In the rows, 128 means zero.
Known rows, with every step that occurs:
g-j-l-h-u-y: [105 119 105  80 151 114 195  99  33 119 147 153 134 118 107 149 126 142
  66 127 143 174 125 139 111 106  99 123 122  67 137 132 135 156 136 151
 127 145 116 176  84 157  76 172 124 101 151 154 133 117 147 126 114 129
 132 140 145  89 156  63 112  93 124 119 166 104  87 114  57 153 187  70
 161 106 137  73 133 112]
v-g-j-l-h-u-y-e: [142 116 131  86 156  55 183 104  43 132 155 154 142 111 100 138 122 129
  62 127 148 169 124 152 111  99 100 138 130  51 165 118 124 150 151 168
 116 148 111 201 104 166  72 167 118  84 148 151 115 124 140 125 131 140
 144 138 139  92 142  45 112  86 126 140 176 105  60 130  67 135 190  83
 155  94 149  57 116 122]
l-h-g: [ 96 121 113 108  96 128 201 111  81 109 145 135 137 132 126 134 128 143
 108 123 133 172 108 142 108 111 135 130 127 114 126 129 109 150 135 139
 100 131 119 153  94 148 126 152 138 100 144 147 138 124 127 140 138 129
 153 125 127 109 130 100 117 120 120 120 138 104 108 113  88 146 150 105
 136 115  82  98 135 128]
u-y-e: [154 119 160 132 131  72 129 107 117 137 125 141 127 132 147 147 127 138
  91 116 152 189 114 146 102 105 113 147 131  85 103 113 125 138 147 118
 100 140 108 147 119 158 104 133 125 148 127 135 103 134 160 111 134  86
  98 119 115 116 143  78 126 103 131 153 164 122 134 128 119 119 132 135
 137 114 135  86 113 126]
l-j: [100 123 117 128 119 123 193 106  81 107 147 139 120 129 140 142 130 139
  99 118 135 174 129 141  96 119 118 138 113 106 127 130 125 146 142 120
 101 129 116 145 105 148 109 138 133 135 131 140 135 131 131 132 132 100
 127 138 118 116 136 109 112 107 130 122 138 121 120 104  90 160 133 127
 134 123 136  87 135 118]
l-h-u: [105 119 115 103 143 126 164  95  70 113 147 139 130 132 125 143 126 142
  87 115 141 170 125 135 103 112 113 119 104 111 131 131 127 150 135 144
 127 135 126 152  87 146  97 157 140  85 146 155 138 132 132 136 117 143
 137 125 123 104 135  95 119 112 119 118 140 104 118 112  90 145 171  82
 154 116 115 104 138 120]
g-j-l-h-u: [ 93 121  97  82 137 125 203 101  46 102 156 153 122 121 110 147 122 141
  72 127 134 161 124 135 111 112 100 124 103  84 151 135 135 156 136 153
 140 129 123 175  87 157  82 160 128  82 145 153 144 111 118 133 111 177
 166 149 154  89 151  85 113  99 122 107 142 105  88 109  58 159 182  77
 150 107 129  73 144 121]
a-u-g-z: [106 126 117 113 139 112 155 120 104 100 130 117 159 139 117 117 129 141
 124  90 123 139 114 144  89 121 123 156 116 148 184 139 127 150 129 133
  99 125 120 129  96 155 121 152 133 113 138 129 119 114 113 135 159 115
 139 101 139 102 124 123 126  94 153 126 123 125 114 120 108 139 128  67
 154 103  97  92 114 137]
a-u-h-l-j-y: [ 87 127 120  75 170 127 209  85  37 103 140 142 147 118 122 142 130 154
  78 122 149 171 126 143  96 126 106 133  53  78 161 132 117 145 143 146
  86 146 122 163  67 161  78 146 130  99 171 169 111 109 146 154 130  90
 158 126 133  99 141  39 113  92 123 123 129 118  95 115  61 164 142  57
 164 102 134  56 125 100]
z-g-j-y: [102 126 122 129  96 115 195 105 102 115 143 152 117 118 131 150 128 114
 113 135 127 198 116 137 103 124 132 120  99  85 120 129 113 143 152 130
 127 149 124 127 109 153  96 126 128 137 130 127 144 110 168 136 125  75
 106 131 157 107 159 116 117  97 123 118 134 113  99 115  84 146 143 113
 140 131 120  73 130  91]
e-y: [129 122 155 139 121  96 137  97 119 109 145 141 121 134 155 137 128 156
  99 121 140 170 115 127  99 124 112 123 107 109 104 125 115 151 139 125
 106 144 121 131 110 155  96 123 133 117 128 130 120 113 139 126 120 114
 137 124 122 104 147  96 123 111 133 136 169 118 134 117 113 129 126 137
 130 117 127  89 120 103]
e-y-u: [144 117 163 121 138  95 126  84  97 103 158 145 128 129 147 136 119 155
  88 121 146 164 116 106 106 142 111 115  83 108 104 129 119 159 147 122
 120 131 140 136 102 152  91 167 130 112 139 137  97 117 133 120 115 125
 147 127 116 110 142  88 121 101 138 121 160 118 136 114 108 123 129 136
 132 126 131  92 107 109]
u-y: [115 123 132 132 134 118 137 104 106 127 131 138 131 133 142 147 131 139
  98 118 145 181 114 138 102 114 111 130 125 102 110 123 121 149 137 113
  98 143 112 127 106 154 102 148 128 150 135 137 120 135 166 119 128  78
  91 120 113 111 147 100 123 109 134 128 161 123 135 115 110 137 135 128
 142 115 126  96 127 118]
u-h-g-z: [103 123 114  95  97 119 188 118 100 107 133 116 140 130 116 125 127 129
 134  93 130 138 108 140  88 115 124 153 106 129 152 133 117 157 132 131
  94 135 115 146  96 154 133 161 131 109 167 147 142 111  99 146 152 132
 160 108 160 103 124  94 126  99 135 125 140 118 103 109  95 143 148  74
 133 105  85  96 133 144]
u-g: [105 120 123 124 108 117 157 109 106  93 133 132 145 135 137 135 133 141
 101 118 117 168 103 142 101 119 138 135 133 122 160 129 121 150 135 128
  98 124 119 132 110 150 119 147 127 130 135 135 125 130 132 130 145 122
 145 116 123 112 143 124 122 108 132 125 120 122 121 116 109 141 137 119
 128 112  86 101 127 130]
h-u-g-j-l: [100 117 100  93 130 111 187 105  63  74 144 144 143 124 110 143 125 139
  72 126 119 155 112 135 104 114 114 130 116  92 180 132 141 162 138 156
 128 116 122 162  93 163  95 171 125  98 144 143 136 112 124 138 129 160
 175 136 155 106 153 107 115  73 129 112 130 114  83 119  70 154 178  73
 141 103 115  78 130 131]
f-y-e: [164 117 170 137 121  63 135 100 126 122 129 146 117 137 156 142 116 146
  91 117 151 171 118 145 102 112 112 139 120  83  90 129 130 138 144 119
 113 132 113 141 105 162  95 103 125 125 120 134 104 116 120 104 136 143
 135 129 105 107 149  81 125 108 128 165 146 118 141 131 125 115 120 139
 123 117 129  87 103 123]
a-u-g-j-l-h: [ 88 127  95  77 139 116 215 110  48  91 148 152 159 125 104 126 129 156
  79 125 121 162 113 148 113 115 122 138 115  90 194 139 123 149 133 156
 106 123 117 167  89 159 101 162 119  89 139 144 114 110 113 132 146 160
 192 134 142  89 150  96 117 107 131 112 121 111  78 118  66 156 153  69
 163  99  81  67 124 127]
a-u-l-h: [ 87 125 112  95 170 132 168  94  69  87 141 144 130 134 117 128 128 153
  83 117 146 163 120 145 107 124 109 136  54 115 163 132 106 147 136 140
 101 130 118 145  89 164  93 156 126  93 156 157 111 133 112 138 131 159
 173 123 118  98 144  77 137 120 128 124 134 113 121 120 100 144 138  73
 159 115 112  84 125 122]
e-y-u-g: [142 118 162 112 132  84 139  90  90  87 151 136 153 133 141 128 125 162
  88 122 132 162 106 114 101 136 131 118 112 108 138 130 121 159 138 128
 104 125 138 140 100 154 100 174 132 109 142 136  89 118 126 121 133 126
 165 118 119 110 145  90 123  92 139 123 144 118 122 120 112 122 137 122
 130 120 100  93 100 109]
z-g-j-y-e: [141 122 151 129  99  74 185 106 111 124 131 156 111 114 138 152 123 117
 107 136 134 203 116 148 100 111 136 133 106  65 110 120 119 133 158 134
 125 143 123 147 123 159  97 111 130 131 126 126 127 104 156 127 128  80
 113 132 156 111 153  92 117  89 120 143 140 116  96 133  96 126 141 118
 135 127 129  63 117 101]
u-l-j-g-z: [ 94 122 100 102 122 121 252 122  61  81 160 116 122 124 106 117 128 130
 121  87 125 129 112 138  89 126 118 159  83 114 169 129 124 155 149 124
  85 119 107 173  89 161 117 168 131 125 141 152 142 116  94 140 152 133
 157 138 153 109 123  79 123  75 142 124 148 124  89 113  72 175 142  96
 125 123 133  56 125 145]
v-g-j-y-u-h: [107 117 125  83 139  98 149  95  65 115 155 150 150 107 121 135 123 136
  92 129 143 171 117 122  92 134 106 120  60  73 187 135 112 156 150 139
 118 157 129 144 102 155  89 199 124 112 169 155 105 125 141 149 133 103
 138 131 148  87 152  91 122  97 140  98 134 124  69 103  80 139 157 104
 148 105 120  85 112 104]
z-g-j-y-u-h-l: [106 119 123  70 125 117 209  80  54  87 159 156 123 109 112 144 119 116
  89 136 140 172 111 118 102 134 124 114  36  67 144 133 121 157 149 137
 116 141 141 152  82 160  76 180 119 103 178 156 114 114 133 146 114 122
 182 131 167 104 159  51 119  85 118 103 122 110  83 113  60 146 160  72
 141 123 126  54 116 104]
a-u-l: [ 92 128 117 108 168 128 136  94  97  81 139 141 124 136 127 129 126 146
  81 120 145 159 115 139 103 127 106 137  47 123 159 132 110 150 137 135
  99 121 121 131  97 168  94 149 125 111 144 149 108 135 124 136 132 147
 161 120 118 108 142  98 138 104 134 124 136 122 131 123 113 141 133  86
 152 113 128  90 122 126]
r-z-g: [111 127 110 142 107 131 175  91 123 108 156 138 122 132 129 124 130  51
 131 114 124 175 114 144 110 134 140 119 103 140 112 127 113 148 139 124
 109 129 125 127 138 149 101 128 132 128 132 116 154 147 138 130 121 125
 148 105 142 113 138 128 128 102 139 121 124 120 135 111 105 139 130 103
 137 140 110  86 137 126]
r-z-g-j-l-h-u-y: [109 123  91  91 140 121 224  82  43 117 165 153 139 117  92 131 128  51
  93 121 129 179 121 150 118 118 122 110 118  85 124 126 124 151 135 152
 123 138 124 177 116 153  71 163 126  97 150 136 155 134 154 128 112 135
 151 122 165  91 151  65 118  80 129 121 149  99  84 116  51 152 186  48
 161 128 126  51 138 107]
h-g-j: [ 98 124 112 115  84 118 183 116 101  97 141 147 125 125 125 143 123 132
 112 131 129 174 113 138  97 112 121 139 116 101 132 133 119 155 136 137
 117 131 119 136 106 154 116 157 134 120 139 137 135 108 131 134 142 110
 150 134 151 121 151 123 125 100 128 115 145 116  93 111  90 144 155 111
 131 108 114  87 133 126]

Rows:
[ 96 120 100 102  84 117 211 116  81  90 151 144 125 120 117 143 124 138
  94 129 123 157 106 136 111 115 117 138 121  87 135 132 121 161 141 144
 115 121 122 159 100 161 115 160 124 118 137 140 136 103 119 129 136 150
 175 148 155 107 154 106 113  92 125 109 147 113  89 115  72 159 156 113
 129 109 110  67 138 132] => h-g-j-l
[130 119 137  75 123  81 212 101  37  83 166 154 148 120 122 128 121 169
  70 128 124 158 107 118 110 129 121 117 119  70 161 132 124 160 140 145
 115 128 133 181  90 157  91 180 115  87 152 146  97 101 101 125 130 167
 203 146 146  82 153  59 112  98 133 112 147 108  80 117  64 142 157 102
 133 111  97  55 105 108] => e-y-u-g-j-l-h
[152 115 156 102 159  76 146  94  75 141 133 143 133 130 129 145 125 143
  74 117 157 187 126 151 104  97 115 131 130  77 115 115 130 140 142 141
 115 144 114 171 100 155  90 149 136  99 148 153 113 132 159 119 122 103
 107 116 115 107 137  46 120  96 117 153 163 105 119 128  99 121 171  84
 157 107 135  92 116 116] => l-h-u-y-e
[128 121 153  99 155  97 178  85  54  73 163 144 118 127 137 130 123 161
  70 118 148 161 120 109  96 144 108 124  58  86 127 129 117 156 143 119
  96 125 134 160  97 158  84 175 127 106 152 157  91 118 111 131 120 136
 173 146 118 109 144  48 125  87 134 122 160 119 119 116  86 145 136 122
 123 129 162  61 108 104] => e-y-u-l-j
[ 96 121  99  94  84 119 240 130  63 105 151 114 134 124 108 127 126 139
 120  87 122 127 104 144 109 117 121 144 140 119 141 133 115 161 133 133
 101 133 122 180  81 160 128 159 127  93 145 141 153 103  92 138 144 174
 168 138 161  81 118  84 111 106 134 119 142 106  96 110  64 162 149  83
 134 109  87  70 143 151] => j-l-h-g-z
[132 117 152  89 133  83 219  96  58 111 126 145 124 115 142 151 125 148
  72 118 152 177 123 148  89 111 111 142  83  55 138 116 125 137 154 134
  84 144 110 188  85 162  90 126 125 108 163 164 115 109 132 149 130 101
 156 135 136 101 140  17 105  92 117 145 137 116  98 125  69 148 139  97
 134 105 145  42 117 114] => u-h-l-j-y-e
[ 96 123  89  86 123 125 239  95  44  97 172 153 121 119  98 141 122 115
  82 134 131 169 119 142 118 117 126 115 101  89 140 131 124 154 144 162
 140 129 129 176  93 157  83 155 129  76 143 141 147 117 120 135 111 177
 181 142 164 103 149  86 111  92 111 112 137  99  81 116  56 162 186  62
 155 130 122  68 138 116] => z-g-j-l-h-u
[ 94 123 120 129 112 103 158 116  97 123 142 147 135 110 131 141 128 127
 108 131 129 180 119 139  93 125 103 125 105  84 164 128 110 151 146 140
 116 160 115 130 108 157  87 148 129 127 129 136 136 119 161 145 138  78
 103 135 149  91 150 118 123 104 146 110 144 121  80 110  83 149 146 130
 142 102 131  80 122 103] => v-g-j-y
[ 98 121 101 113 107 117 185 112  87  98 146 149 111 122 129 144 121 139
  90 123 131 158 117 135 111 120 100 137 103  89 141 128 128 159 141 127
 125 123 115 151 107 163  99 143 116 128 126 135 134 113 118 126 121 151
 156 149 149  96 158 113 114 103 134 109 146 122 101 111  77 156 143 127
 132 109 132  70 139 128] => g-j-l
[119 118 130  86 143 123 138  83  88 103 150 144 135 132 131 132 121 145
  89 116 152 160 113 120 103 135 117 126  64 110 148 133 123 158 144 116
 117 125 133 139 100 150 108 186 123 119 164 156 101 141 113 131 124 147
 166 121 124 106 139  94 121 111 128 110 129 121 125 103 106 127 140 103
 142 119 106 109 118 130] => y-u-h
[119 119 139 106 128 108 151  98  78  98 141 131 152 122 139 145 126 154
  88 114 126 174 106 124 100 135 127 116 109  99 152 128 122 147 144 121
 111 129 137 137  92 158 114 179 135 131 141 140  99 119 156 130 132  95
 119 130 121 100 139 100 115  92 136 105 109 122 112 115  97 136 135 113
 139 117  88  91 112 114] => j-y-u-g
[135 116 140 101 117  87 149  99  79  83 142 150 149 127 129 136 114 144
  87 125 130 162 111 119  94 123 123 127 110  78 142 146 137 154 131 124
 123 121 130 131  90 152  89 174 123 122 142 136  96 111 111 110 145 140
 165 137 124 104 163  99 127  95 139 123 124 117 104 114  96 125 144 108
 125 114 109  87  95 117] => f-y-u-g-j
[ 91 120  99  86 158 128 228  92  40  72 170 138 126 126 106 129 128 135
  79 119 134 161 115 133 101 124 121 130  65  94 161 126 128 155 154 154
 102 110 119 179  85 162  93 180 142  98 151 169 132 129 125 141 129 149
 169 144 136 132 133  70 121  60 120 121 144 116  89 118  72 170 177  77
 139 124 139  70 129 130] => h-u-l-j-g
[146 118 132  84 138  72 222  93  52 122 155 159 125 119 101 141 123 115
  70 134 144 190 122 153 115  98 129 127 125  51 124 117 128 146 150 161
 125 136 119 194 104 160  76 147 125  92 150 143 123 117 145 121 117 143
 152 136 151 108 150  40 112  80 109 147 163  97  79 134  66 141 188  65
 156 122 141  54 123 116] => z-g-j-l-h-u-y-e
[ 98 122 107  84 129 115 187 109  59  96 137 148 149 124 111 141 129 142
  88 129 122 173 123 138  93  99 125 127 120  94 181 138 137 148 128 155
 126 132 117 155  94 148  97 171 135  81 152 151 136 117 127 141 137 136
 159 126 149 107 150 100 119  95 123 115 124 103  79 117  74 146 186  65
 148 103 100  94 127 118] => l-h-u-g-j
[103 126 112 128  94 119 192 108 112 102 153 153 108 127 123 137 125 108
 116 139 128 180 118 139 101 118 136 129 100 108 125 130 121 152 143 127
 123 132 121 126 118 150  98 136 126 131 130 125 141 127 134 131 129 114
 144 131 152 120 157 128 124 102 126 121 137 116 103 116  92 146 144 113
 134 129 123  84 131 113] => z-g-j
[ 97 120 100  83 135 121 205  99  40  84 153 132 156 126 111 136 129 149
  70 115 123 157 112 142 114 116 126 118 133 105 171 127 127 154 136 157
 115 120 124 179  81 159 103 164 131  78 148 152 133 122 122 136 129 181
 181 133 129  92 136  81 105  94 121 114 122 106  96 118  69 157 177  66
 146 102  84  85 134 129] => j-l-h-u-g
[110 116 134  76 149 124 165  79  56  94 146 136 136 116 132 147 121 148
  76 115 149 158 108 116 101 137 105 119  47  82 144 131 121 158 145 125
 109 137 136 155  70 163  86 181 122 105 173 167 101 120 136 141 114 128
 163 128 139  95 147  44 114  98 127 107 124 117 112 107  74 138 144  91
 140 109 121  70 117 117] => j-y-u-h-l
[129 119 154  94 153  99 161  82  58  80 157 148 123 129 133 130 125 163
  73 120 148 155 115 111 105 133 109 113  56  93 129 132 108 155 139 125
 107 134 135 161  93 162  85 174 126  85 159 160  96 121 104 131 115 169
 186 132 124  91 144  44 130 112 133 124 159 108 120 117  92 130 141 112
 132 122 122  72 110 107] => e-y-u-l-h
[ 97 122  98 115  97 115 221 108  91  92 163 153 106 124 116 136 123 112
 101 131 124 170 109 138 113 125 130 127 104  96 134 128 118 158 149 137
 123 125 123 150 112 160  97 141 117 123 131 124 143 121 123 129 122 156
 172 143 160 107 159 111 114  96 125 116 141 113  97 117  74 159 148 114
 130 130 121  63 136 126] => z-g-j-l
[138 119 157  80 154  96 153  73  71  85 160 144 130 130 135 134 125 156
  73 120 155 147 111 108 103 135 103 122  47  92 129 132 121 166 140 132
 104 130 136 155  80 164  76 176 118  82 177 159  92 114 108 135 114 159
 211 121 130 108 149  33 122  97 129 122 159 111 123 115  88 127 139 100
 134 109 128  73 110 114] => e-y-u-h-l
[124 117 123  60 146 107 243  71  25  77 184 142 144 126 109 124 117 145
  81 119 150 147 111 120 110 139 120 124  52  63 139 140 126 161 156 134
  92 110 128 186  55 158  75 193 123  98 173 175  94 117  94 123 140 167
 220 143 118 118 142  23 110  83 122 125 142 117  93 111  58 158 148  89
 130 128 120  57 101 128] => f-y-u-h-l-j-g
[ 91 122 116 106 132 129 179 104  77  86 134 138 118 132 131 136 128 145
  87 118 140 162 114 142 106 116 114 133  77 111 147 128 111 146 134 126
  97 133 112 153  98 160 102 151 125 106 150 157 132 130 109 138 125 162
 165 135 129  93 142  78 133 122 126 125 136 114 120 114  91 151 146 107
 132 111 110  86 131 125] => u-l-h
[121 121 138 107 120 103 162 120  79 103 138 111 154 119 131 132 125 146
 119  87 123 143 105 121  87 133 123 137 115 116 165 136 128 152 137 107
 112 135 135 140  85 158 123 181 133 132 140 136 115 108 129 135 143  95
 106 120 146  84 124  97 117  84 153 107 115 126 102 110  93 138 130  95
 135 114  98  81 106 127] => j-y-u-g-z
[ 94 119 101  78  94 120 216 107  72  89 147 148 132 122 109 136 126 141
  91 131 130 158 107 140 108 115 120 138 103  80 161 135 118 160 138 148
 106 127 116 166  99 159 117 168 120 105 164 151 129 108 106 144 138 161
 204 140 162 102 155  86 111  88 119 116 143 112  79 112  70 157 166  87
 136 101  92  73 139 134] => u-h-g-j-l
[138 117 158 109 150  95 132  83  83  71 156 142 115 132 140 135 123 156
  72 121 152 154 112 108 102 138 104 119  48 103 122 127 116 159 140 121
 108 127 137 143  97 167  86 177 127 105 155 154  89 123 116 129 114 154
 175 130 121 107 148  64 137  96 137 122 162 119 132 121 106 127 136 121
 126 121 144  79 105 110] => e-y-u-l
[105 116 122  89 149 128 167  94  56  80 153 141 121 128 124 134 121 147
  76 115 145 152 109 123 108 131 110 126  53 106 147 134 115 152 136 123
 111 124 133 160  90 158 101 192 124 102 160 163 106 139 103 134 122 174
 178 135 121  96 139  65 132 114 128 106 130 114 121 108  92 139 145 103
 137 119 116  86 119 129] => y-u-l-h
[ 89 118 120  87 135 126 222  93  46 103 133 139 131 114 133 150 132 147
  80 116 142 172 121 139  91 121 110 133  77  74 146 126 120 146 145 132
  80 144 116 167  74 160  87 142 127 113 168 165 132 110 140 154 127  94
 152 134 138  96 148  42 106  98 123 124 133 118  96 110  57 167 143  93
 140 110 135  53 133 102] => u-h-l-j-y
[123 118 143  89 103  79 218 116  62  98 118 151 118 112 126 150 123 150
  83 128 137 186 110 150  95  96 117 140  94  49 144 120 110 133 144 150
  99 148 110 182 100 166 109 146 133  97 153 163 119  89 130 146 140 120
 155 146 157  96 153  40 126  96 116 139 145 102  75 130  74 133 168  88
 127 104 111  47 118 115] => u-l-h-g-j-y-e
[138 119 156 105 121  77 147  98  83  83 150 154 145 124 133 131 122 157
  87 131 128 168 112 112  90 127 123 124 106  89 150 135 132 155 132 131
 117 128 131 138 107 151  93 178 125 110 147 136  93 103 121 127 133 117
 168 130 139 112 159  93 124  89 142 117 148 118  99 116  96 124 145 116
 127 113 115  79  99 105] => e-y-u-g-j
[142 119 138  81 108  98 169  99  78 100 148 120 151 134 115 122 116 136
 122  90 145 125 114 119  93 132 118 144  90 104 125 149 124 160 131 117
 107 128 130 144  76 156 107 186 132 104 172 153 108 101  85 124 151 159
 172 119 141  96 131  63 127  90 138 132 140 115 109 109  93 127 144  69
 133 114  95  90 107 141] => f-y-u-h-g-z
[ 91 126  94 100  98 121 247 110  62 100 167 153 113 119 111 135 123 120
  97 133 126 173 115 143 118 117 133 123 108  89 138 129 111 154 147 142
 123 132 121 168 102 155  97 138 119 101 139 134 146 120 113 133 123 167
 181 148 162  96 151  95 108 111 121 117 138 106  87 114  61 164 154 102
 139 133 108  59 134 119] => z-g-j-l-h
